What can hang from each mark
J_747: J_545 J_554
J_545: J_231 J_747
J_417: J_231 J_554 J_699
J_554: J_417 J_747 J_948
J_231: J_417 J_545 J_948
J_699: J_231 J_417
J_948: J_231 J_554 J_699

Every row comes from one small tree of marks. Brackets hold a mark, then the marks that hang from it, in the order of their numbers. Every link used is in the known rows. Which tree was each row made from?
Known rows
[J_747 [J_545 J_231]]: [  1  -1   1  12  -3  -6   7   2 -12   8  12   0   3 -13   4 -13  -6   6
  15 -13  13  -3 -12  15   4   3 -13   9  -1  -5   5  -2  13  -2   5   0
  18   1   4   0 -16  -2   6   3   0  -1   1   9  12   3  11   1 -22  -4
   1  10  -9 -16  -1  -3   0]
[J_554 [J_417 J_699]]: [  3   5  -7  14   0  -4   1   5  -1   4   6  -4  -5  -3  -9  15   1  -2
   6   4 -17  -3   6  -9  -3   0  -6 -11  -1 -17  -8   2  -4  -6  -3   7
  -3  -7  -9  -3  -1   5   8  -7  -4  -6  -3  -8 -11  -4   0 -15  23   9
  -1  -5   5   4   4   0   3]
[J_417 J_554 J_699]: [  5   6   0   4   8   4  -1  18   8  15  -9  -1   2  -4   0  19  10  -2
  -1  -4 -26  -3  -6  -4  -5  -1  -9  -1   0   3 -10  -1   0  -9   0  -1
  -7 -15  -5   6  16   9  -3  -3  -3 -11  -2   2 -11   4   1   6  13   4
  -6  -4  20  -5   3 -12   3]
[J_948 J_554]: [ -6   5  -4   1  11  -8   0  11   7  -4  -3  -2   7  -5   6   6   3  -7
   5  -5  -6  -4  10   3  11   6  -7  16  -5  11   4  13   3  -1   9  -3
  -2   1  -2  -5   6   1   8   3   2  -8   0   2  -1  11  12  -5   4  -5
   1   8  -7 -16  -3  -8  11]
[J_231 J_417]: [ 10   4   2  -3  15  -3   0  -1   8   7  -2  -2   4  -4   1   2  -5   0
 -11   2  -6  -1   2   1   7   9  -6  15  -7 -12   1   3   2 -14   1   4
  -3  -8  -3  -1  11   0   4   2  -5   4   5   0   6 -10   8   3   7   3
  -1  -6 -15  -6  -6   5  13]
[J_699 J_231 J_417]: [  7   2  15   3   2   1   5  -2   4   9   2  -1  17   5   0  -4  -2  -2
   7   4  -7 -13   2  -7  -4   5  -4   9   3  11  -1  17  -5 -18  13  17
  -5 -23  -4   0  -6   6  -5  -4   6   0  -9  10   6   3   1   8   6   5
  -2  -5   3 -12   2  10  16]
[J_417 J_554]: [  0  -1   5   6  14  -2   4  10  10  10  -2  -8  -2 -11   4  14   5   2
  -9  -5 -16   0  -2  -1   0   3  -9   9  -1   9  -4   9   1   0  15  -2
 -11  -6   3  -1  14   7   5   4   1  -9   3   3  -2   3   7  11   3  -2
  -5  -2  13  -6  -6 -12  10]
[J_231 J_545 [J_948 [J_554 J_747]]]: [ -5  -2  -7 -14  -7  -1  -6 -13  13 -17  -7   8 -12   9  10  -8   0   7
 -15  -7   9   1  10   4   8   0  12  -6   2 -20   2  -6  20  19  -1 -17
   7   9   4  10  17  -8   1   3  17  -6  17   0  -2  -9   6   6  -4  -2
  14 -12 -13   2  -9 -12   4]
[J_747 J_545 J_554]: [ -2   4  -1  10   5 -10   8   5 -12   7  11   6   9 -16  16 -15   7   1
   9 -19  10  -1 -11  13  15  -4  -7   9  -6  -6  11  10   0  -2  -7  -1
  10  -3 -13  -1  -1 -14  11  11   3  -2  -2   0   8   2   9   5  -5  -3
   5  15  -5 -20  -6 -23   4]
[J_554 J_417 J_747]: [  1  -8  -6  20   4 -12  -1   2   5  -7  13  -9  -5  -8 -20   5  -5   4
  -4   2  -6  -3  16 -17 -11  -4  -2  -8   1 -17  -7   9  12  18  -6   4
 -10  -4  -2  -2  -1  -2  13  -4   4  -2   0 -12 -11  -3   2  -9  20   0
   5 -10  -6  18  -2  -8  -7]
[J_554 [J_417 J_231]]: [ -9  -1   3  15   3  -7  -3  -8  -6   0  11  -7   0  -8 -10   7  -4   6
   1  11 -11   0  -2  -8  -8  -3 -11   1   6  -1  -6  11  -4   1   8   8
  -9  -6   9  -6  -2   4   4   3   1  -4   0  -8   1   8   1 -13  12  -4
  -1  -9  -1  -3  -2   9   3]
[J_417 [J_554 J_948]]: [ -8  -1   1   6  11   4   5   7  17   3   3  -5  -3 -20  -2  23   9   6
 -14   3 -16   1   4  -6  -4   0   0  -9  -3  16 -11  -6  -5   8   6  -9
  -4   1   0  -4  12  13  -2   1 -12  -6  11  -4  -8   0   5   9   3   3
  -8  -6   9  -2  -4  -7   3]
[J_231 [J_417 [J_554 J_948]]]: [  5  -2   1 -11  14   9   6  -1  25   7  -6  -5   1  -8  -3  14   4   2
 -19  12 -15   6   4  -3  -3  -3   2  -7  -6   5  -8 -13  -8  -4  -4  -3
  -9   0  -1  -2  15   5  -5  -1 -10   8  11  -7  -9  -8  -1  11  11   6
 -11 -11   4   9  -5   4   5]
[J_747 J_545]: [ -3   2   0  10   1  -8   3   0  -5   9  18  -3  -2 -15  13  -5   0  12
   0 -15   4  -7  -7   8   9   8  -7   7  -6 -14   3   7  13   3   4  -3
  10  -8  -7  -1  -9  -3   8   1   3  -6   7   2  13  -4  13   2 -11  -1
   1  10  -4 -19  -8 -16   6]
[J_554 J_417]: [  0  -2  -3  16   7 -10   3   0  -1  -2  12 -14  -3  -8  -6  12  -6   0
   0   5  -9   0   8  -6   5   6  -4   1  -6 -10  -1  14  -3   0   7   4
  -8  -1  -6  -7  -1   0  10   0  -5  -1   0  -8  -4  -5   5 -10  11   1
   1  -7  -7  -1  -8   0   7]
[J_699 [J_231 J_417 [J_948 [J_554 J_747]]]]: [ -2  -3   4 -31  -8   4  -2 -16  18 -17 -18   5  -1  13  -1 -20   1   1
  -6   8   4   4  12   4   3  -4  11   5  10   8   5   0   2   2 -10   5
  -6 -13   3   4  16 -15  -4  -1  23   6  -2  10  -4  -1  -2   2   2  -4
   4 -18 -25  15   3  -2  -7]
[J_747 [J_554 J_417]]: [  3  -1  -5  15   8 -11  10   2  -6  -2   7  -3  11  -5  -6  -1   3  -8
   8  -1  -2   6   5  -1  10  -9  -6   0  -2  -2   6  15 -14  -3  -4   5
  -5   3 -10  -9   6  -7  14   9  -3   1  -9 -14  -7   2   1  -8  16  -4
   3   1  -3  -1  -6  -7   5]
[J_948 [J_231 [J_417 J_699]] J_554]: [  0   6 -11 -22   3  10 -11  12   9   6 -23  -6   0  19   4   3   1 -11
   2  -1  -6  -3   5   2   0  -5  -4  10   2   7  10  -4  -8 -22  -5   9
  -5   8  -1   3  11  -2   8  -4  -5   3   4   0 -13   4   7  -9  12   8
  -3   9   5  -1  10   5 -11]
[J_948 J_231 J_554]: [-11  -1  -9  -8   6  -2  -6  12   3  -1  -6 -12   3   3  12   7  -1   0
   3  -6   0  -8   6   5   8   4  -4  15   1  20  14   7  -6  -2  15   2
  -2  19   4  -1   2   2  14   2  -5  -7   9   3  -3  11  14  -5  -5 -10
   1  15   7 -16  -5  -6  -3]
[J_417 J_231 [J_554 [J_747 J_545]] J_699]: [ -9   0   3   7  -6  17 -14  10  -1  19  -5  12   2 -19  -7  -5  11  12
   2  -7  -9  -7 -17  -3 -26 -18 -12 -12  17 -13 -17  -7  20  12 -13   2
  -1 -29   5  13   8  -1  -2  -2  19  -8  -1   3 -11  11  -3   3   7   5
  -4  -7  22   7  12 -22 -14]
[J_545 [J_231 J_948] J_747]: [  3   4   6   3  -8   0   6  -8  -2  -3  -1   4  -7   3  -2   1   1   9
   4   2   8   2  -8  11   3  13  10  -5  -4  -5   0  -8  11  -2   2  -8
  -1   6  14  -1 -10  11 -10   3 -12   1  -6  14  13   1  -1   5 -11 -13
  -3   0  -7   1  -9   3   8]
[J_545 J_231 [J_747 [J_554 [J_948 J_699]]]]: [  6   0  -1   9  -4   2   7  13 -14  -7   0   8   3  -1 -16   4   1 -16
  16   5  12   9   4  -1   1   2   7  -3  -9  25   5 -10 -10  -1  -9  -7
  -1  16  -7 -12 -17   5 -13  -4 -24   7 -25   1   1  14 -12  -5  -3  -3
 -11  16   8  10  15  13 -14]
[J_554 J_948]: [-10   2  -3   9   3  -6   1   1  16   0  17  -4 -11 -18  -1  20   3   8
  -7   2  -8  -4   5  -9   1  13   4  -2 -10   8  -4  -4   5   0   3  -8
   5   4  -4  -7  -3   9  -1  -1 -18  -6  10  -4   3  -4  10  -1   0   0
   0  -1  -5  -6  -5   0   5]
[J_545 J_231 J_747]: [  8   3   4  15  -4   3   4   6  -9   2   4   3   1  -4 -14   3  -1   4
  11   7   3  -4  -3   6  -5  12  -6   4  -6   0   1   1  13  -3   9  -4
  -7   4  12  -2 -18  14   2  -2 -16   3 -12  10   7  12   0   2  -2 -10
  -3   6   5  -7  -7   4   8]
[J_747 J_545 [J_554 J_417]]: [  1  -1  -8  15  -1 -10  12  -1 -18  -1  15  -1   7 -12   1 -17   2  -4
  12  -9   7   2  -1  10  15 -13 -11  -4  -1 -14   6  14 -10   8  -9   5
   2   2 -13  -5  -5 -17  17   9   7   4  -2 -11  -1  -4  -1  -6   5   1
   3  12  -6  -8  -3 -21   0]
[J_747 [J_545 J_231] [J_554 J_948]]: [ -3  -3  -6  11 -11   3  14  -1  -8   3  13   9   6 -20   2 -17   5   0
  14  -8  21   7  -9  14   6  -9  -5  -7  -2  12   5 -10  -4   0  -9  -7
  22  15   0  -3 -11  -8   2   8 -12   6  -2   2   7   2   4   0 -19  -3
  -3  12  -5  -8   1 -12 -14]
[J_747 [J_545 J_231] J_554]: [  3  -1   1  10  -3  -4  12   3 -21   7   6  10  10 -16   6 -25   2  -1
  20 -17  18   3 -15  21  12 -11 -12  11  -1   3  12   3   0  -7  -6   2
  17   5  -3   0  -9 -12   9  12   1   3  -8   8   9  10   7  -1 -17  -5
  -3  17  -9 -16  -1 -17  -3]
[J_747 [J_545 [J_231 J_948]]]: [ -3   3   8  -4 -12  -7   7 -11 -11   0   9   3  -1  -5  13 -17  -4   7
   4 -14  19   1 -14  20  12   3   0   4   1  -9   8 -10  10  -2   0  -5
  22   8   5   2  -7  -7  -3   7   0   1   6  11  17 -10   9   2 -30 -10
   1   5 -21 -13  -9  -9  -3]

Write each row's tree
[ -5  -2  -7   9   8 -14   0   6   4 -13  14 -17  -6  -5 -16  25  -9 -13
  -3   7  -5   3  21 -20   0   9   5  -7  -9   9  -3  -3 -16   8  -4   0
  -1  15 -14 -11  -8   0  -5  -9 -12  -1  -3 -19  -6  -6  -5 -19   8   6
  -4   1  -4  15   9  16 -13]	[J_554 J_417 [J_948 J_699]]
[  7   0   3  -1  16  -7 -10  21   0   5  -5 -18  16  15   4  12 -11 -15
  -2 -10  -2 -14   5 -14 -10  12   1  19  -7  15   9   7 -17 -16  10  15
  -6   7  -6  -3  -8   4  -3  -7  -8   0  -8  -2   1   3  -2  -5  -1   2
  -3  18  12   6   8  20  -6]	[J_948 J_231 [J_699 J_417]]
[ 16   3  -8  24 -14   9   9  11 -18   2  -5  12   5   9 -25  -7   4 -13
  28   9   2   6   0   3  -4 -14  -4 -18   3  -8   0  -3 -10  -6 -19   5
 -11   2   2  -4 -14   4   4  -3 -10  11 -28   0 -11  14 -14 -10  24   2
  -6   6  12   7   8  -3  -5]	[J_545 J_231 [J_747 [J_554 [J_417 J_699]]]]
[ -5   1   4   8   0  14 -13  14   8  15 -13   5  -3 -12 -18  12  14   6
  -7   2 -21  -7  -8 -13 -31 -15 -12  -9  17   1 -17  -3  14   5  -9   1
  -9 -26  10  10  19   9  -5  -3  13 -12  -5   0 -15  17  -4  -1  17   3
  -4 -15  22  15  12 -11  -9]	[J_417 J_231 [J_554 J_747] J_699]
[ 21   5   0  -5   2   7  -3 -12  -5   4  -4  10  -6  12   3  -7  -7   6
 -12   6  -2   2   0   6  -2   7   0   4  -9 -36   2  -4  14  -2   0  -7
 -11  -1   4   6  -8   4   0  -2  -2  14   9  -1   5 -14  -8  15  10   7
   5  -2   2  -5 -16   7  26]	[J_231 J_417 [J_545 J_747]]
[ 11  -2  -8  -3   3  -1  -9  10 -28   0  -7   3  -2  19  11   1  -4  -8
   0  -9  10   5  -7   7   1   4   6   8  -5   2  15   5  -8  -2   4  -5
  -6  23  -3   0 -13   3   6  -4 -14   2  -4  -4   1   4 -12   4  -7   0
   4  26  21  -1  -1   4   1]	[J_948 [J_231 [J_545 [J_747 J_554]]] J_699]
[  2  -4  -4  -8  12   1 -17  29  11  -4 -17 -14  19  21  -9   2  -8 -22
   7 -10   6 -16  22 -20 -17  -1   4  12  -1  20   9   7  -6   0   2  13
 -12   8  -5   0   0  -6   3  -9   6   6 -10  -4 -14  13  -2  -8  12   0
  -2  14   9  18  21  10 -23]	[J_948 J_231 [J_554 J_747] [J_699 J_417]]
[ -3  -4   0  -3 -22   1  -3 -13   3 -11   1  -1 -13   9 -17   0   2   5
   0  11  -6   2   7 -14  -7  -7  14 -23  13 -12 -11  -1   2   6 -14   8
   0 -20  -4   7   4  -3  -3  -8  18  -6  -6  -1 -11  -7 -10  -8  12   4
   3 -24  -4  27   7  -5 -13]	[J_554 [J_417 [J_699 [J_231 J_948]]] J_747]
[-11   2  -7   9  -3  -3  10  -1   1   0  18   6   2 -23  10  -8  10   5
   2 -11  10   1  -2   7  12  -6   2  -8  -7   3   2  -3  -2   4 -10  -8
  15   8 -14  -5  -5  -8   4   9  -7   3   5  -6   3  -2   7   4  -7   2
  -1   9  -5 -15  -4 -18  -6]	[J_747 J_545 [J_554 J_948]]
[  9  -3  -9 -14 -10  19  -8 -15   6   2   2  -5 -16  14   3   3  -6  14
 -23  14   5   0  -2   2  -9   4  15 -13  -8 -20   5 -17   3   2  -1 -11
  -4  26  12   4 -17  10   1  -4 -18  17  23  -6   0 -17 -10  12   0   7
   1   2  15   2 -13  12   5]	[J_554 [J_948 [J_231 J_417 [J_545 J_747]]]]
[ -1   1  -2  -7 -15  -1   7 -12  -7  -6  -3   6  -1  12   1  -9   9  -7
  12   6  -4  12  -3   4  14 -14   8 -14  11   5  -1   3 -23  -8 -13  13
   0 -13 -12   1  11  -9  -5   3   7  -2 -14  -1  -7  -2 -10  -6   7   4
   1 -10  -3   9   6  -4  -4]	[J_747 [J_554 [J_417 [J_699 [J_231 J_948]]]]]
[ -4   9   7 -11 -16   1   1  -8   1   4  -2   5 -11   6   9   8   7   8
  -2   0 -10  -2  -8   1   7   5   9  -3   7   5  -4  -2   0 -15  -2   6
   6 -20  -3   7   5   4 -10  -3   3 -11  -3  12   5  -6   0  -1  -7   5
   0 -10  -4  -6   1  -2   3]	[J_417 [J_699 [J_231 J_948]]]
[  7  -1   4   3  -8   8   0 -13 -15   5   4   4 -12   9   5   0  -4  12
   4  12  -3  -1  -7   4  -2   7   0   6   2 -12  -1  14  13   6  16  -6
  -4  -9   7   5 -25  12   0  -3   3   0   4  10   9   2  -9  14  -5  -1
   6  -2  17 -17 -11   7  24]	[J_699 [J_231 [J_545 J_747]]]
[ -2   0  -9 -18   1 -12  -4  -5  -2 -22  -8  -3  -6  27   9   1 -11 -15
  -9   0   9   8  15   2  18   2   9  -5  -2  -7   5  -3 -13  10  -1  -7
   1  25 -10  -4   8 -14  -2  -1  11   0  10 -11   0 -12  -6  -8  -1   1
   7   2 -14   9   2  13   1]	[J_231 J_545 [J_948 [J_554 J_417] J_699]]
[-14   3   3   1  -3  15  -6   3  16  16  -6   5  -6 -17  -8  28  13   5
  -3  11 -28  -2  -9 -11 -16  -7  -6 -20  10  20 -21 -15  -5  -4  -2  -3
  -2 -13   9   2  13  17 -12  -4  -6 -10   2  -2 -10  10  -3  -1   9   6
 -12 -10  25   2   8   3  -7]	[J_417 J_231 [J_554 J_948] J_699]
[ -5  -3 -10  -3  -8   6  -6 -13   5   1  13 -12 -22   0  13  16  -5  19
 -20   1   1  -2  -2  -4  -4   4   7  -7  -3  -1   4 -10   4   3  10 -11
  14  30   9   0 -10  11   6  -2 -18  -2  28  -5   1 -12   5   5 -15   1
   7   4  12  -8 -13   3   1]	[J_554 [J_948 [J_231 J_545]]]
[ -1 -14   8 -14  -2  16   3  -6  21   1  -8  -4  -7  -5 -19  -1   1   6
 -14  19  -7   3   9 -13 -19 -14   5 -11   7  12  -9  -5  -4   9  -8   3
 -13 -17   7   5   8   0  -7  -4   9   8   5   0 -14  -3  -8  12   6   3
  -5 -26   3  22   6   2  -9]	[J_699 [J_231 [J_417 [J_554 J_747 J_948]]]]
[ -8  -1   6 -13  10  -8  -1  16  -7  -6  -8  -5   5   6   5   6  -6 -22
  17   3  -4  -2  10  -2  10  10  -7  26   2  36   6  15 -12  -6  11   9
  -4  -9 -10 -12  -6  -4  -2  -6   9  -9 -14  10   2  19   4  -9  -8  -4
  -2   9  -4  -8  17  13  -2]	[J_948 J_554 [J_699 J_231]]
[ -8 -10 -10  14  -4  -8  -2   6  -2 -15  22 -11  -9 -14 -21   4  -9  -4
  -1   2  10  -3  19 -22 -12   0   5 -24  -6 -16  -5  -7   5  26 -16  -5
   4   9 -17  -4 -15 -11   0 -13   4   6   3 -20 -11 -12  -7 -18   2   8
  -1   2  -4  26  14  -5 -31]	[J_554 J_417 [J_747 J_545] [J_948 J_699]]
[ 11  -2  13  -2  -3   6   2 -16  -4  10   1   6   7  14   8 -10  -7   0
   3   4   0  -8  -1  -6  -2   0  -3   7   2  -7   1  17   1 -10  14   7
   5 -17   3   6 -11   5  -6  -2  10   2   6   8   8  -6  -3  17   0  10
   7  -6   9 -15  -5  18  25]	[J_699 [J_231 J_545] J_417]
[ -1   2   3  -2 -11  -7  10  -8 -17  -2   6  12   8  -5  16 -29   6   2
  11 -19  27   9 -18  27  19  -7   4  -1  -1   0  13  -6  -1  -3  -7  -2
  22   9  -2   3   3 -16  -1  13   0   2  -2   9  17  -1   2   4 -26 -10
   0  11 -18  -9  -6 -16  -5]	[J_747 [J_545 [J_231 J_948]] J_554]
[ -9   0   6  -5   7 -17  -6  -7  -9 -12   2  -7   2   4  -3   9  -8  -8
  -8   7  -1   8  -3  -8   1   7   4  -3   1   5  -7   2 -14   0   2   7
  -3   0   1  -6   8  -2 -11  -1   2  -5  -2  -8   5   2  -5 -19  -4  -6
  -2  -4 -13  15   5  22  -6]	[J_554 [J_417 [J_231 [J_948 J_699]]]]
[-12  -4   3 -16  -9   0  -1  -8  13 -19  -8   2  -5   5  -1  -7   5   4
   3   1   4   1  10  -2   5  -3  10   4  11  16   1   4   7  12   0   0
  -6 -10   4   2  10  -9  -1   1  20  -6   1  11  -1   8   3   1  -5 -10
   7 -12 -14   6   1 -10  -5]	[J_699 [J_231 [J_948 [J_554 J_747]]]]
[  4   7   8  -9  -1   6  -8 -27   7   4  -2  10   9  13  18 -10  -1  13
 -13   0   3  -7 -14   0  -7   1   6  -2   4 -21  -8  -3   4  -9   5   0
  10  -9  12  10   7   8 -18   5   9   3  10   0  15 -10  -4  15  -3   4
   6  -9  -3  -6 -10  16  20]	[J_699 [J_417 [J_231 J_545 J_948]]]
[ -1   4  -1 -10  -9   2   5  -1   3 -12 -11  10   4  13  -2  -5   3  -1
  15   4  12   0   5  15   9   6   9   3  -2   6   7  -7   4   3   3  -9
  -6  12  10  -2  -6   5  -6   1  -4   4 -10  16   6   8   0   1  -6 -14
  -4  10  -8  -5  -5   1   6]	[J_545 [J_231 [J_948 J_554]] J_747]
[ 19   0   6   1   4   6   4   0  -6   4  -6   6   4   4 -15  -8  -7  -5
   6   9   3   0  -4   8  -5   7  -5   8  -6 -11   4  -5   8 -13  -5   2
 -11   1  13  -1 -12   5   0  -2 -12  15 -10  10   6   3  -4   1   5  -4
  -9  -1  -7   2  -4  16   8]	[J_545 [J_231 J_417] J_747]
[ 16   0   6 -32  11   0  -4  -9   5  -4 -23   2  -2  23  14   0  -8  -8
 -33  -1  -3  14  -3   6   7   3  10   4  -5 -10   0 -14  -9  -4  -3  -7
  -2   3  -2   8  24  -8 -16  -1  11   4   8  -6   2 -22 -10  13 -10   6
   0  -7  -8  14  -1  15  12]	[J_231 [J_417 J_554] J_545 [J_948 J_699]]
[ -3  -4 -12  -7   1   2  -5   4 -10  -4   2  -4 -11   4  14   9  -3  -8
 -11  -5  10  11   0  -3   3  -3   9   0  -5  18   8  -9 -16  -3   0  -8
  14  35  -6  -5  -4  -2   2   0 -19   1   8 -13  -1  -2  -5  -1 -16   6
   5  21  12   0   5   7 -13]	[J_747 [J_554 [J_948 [J_231 J_545] J_699]]]
[-18   0   3 -17   3  -7 -16   4   2 -21 -14   3   4   4  -2   1   2  -6
  -4  -1   5  -1   7  -8  -6   3   7   4   5  19  -5  -4   5  11  -4  -1
  -5  -5   2  -3  18  -6 -12  -1  16  -8  -4   0   2  12   2 -15  -4 -12
   4  -4 -15  18  15   7 -17]	[J_417 [J_231 [J_948 [J_554 J_747] J_699]]]
[  1  -7   1  13  -8  -1   3   3  -9   4  10   3   0 -17  -9 -20  -4  10
  10  -9  16  -6  -3   3 -13  -1  -9   1   3 -14   2  -2  28  12  -4  -2
  14  -4   5   3 -13  -6   7   1   6   0   0   7   3   3   8  -3 -18  -5
   4  -1  -8   0   1 -17 -15]	[J_554 [J_747 [J_545 J_231]]]
[  4   1  16 -13   6  12  -5 -21  16   9 -15   8  14  17  14  -7   4  10
 -17   1  -6  -2 -15   2  -8  -8   3  -7   8 -10 -12  -4  -4  -5   7   0
  -2 -12  17  14  19   7 -16   6  16   0  13   0   6  -8 -11  24   0   4
   1 -15  15   2  -9  14  24]	[J_699 [J_417 [J_231 J_545 J_948] J_554]]
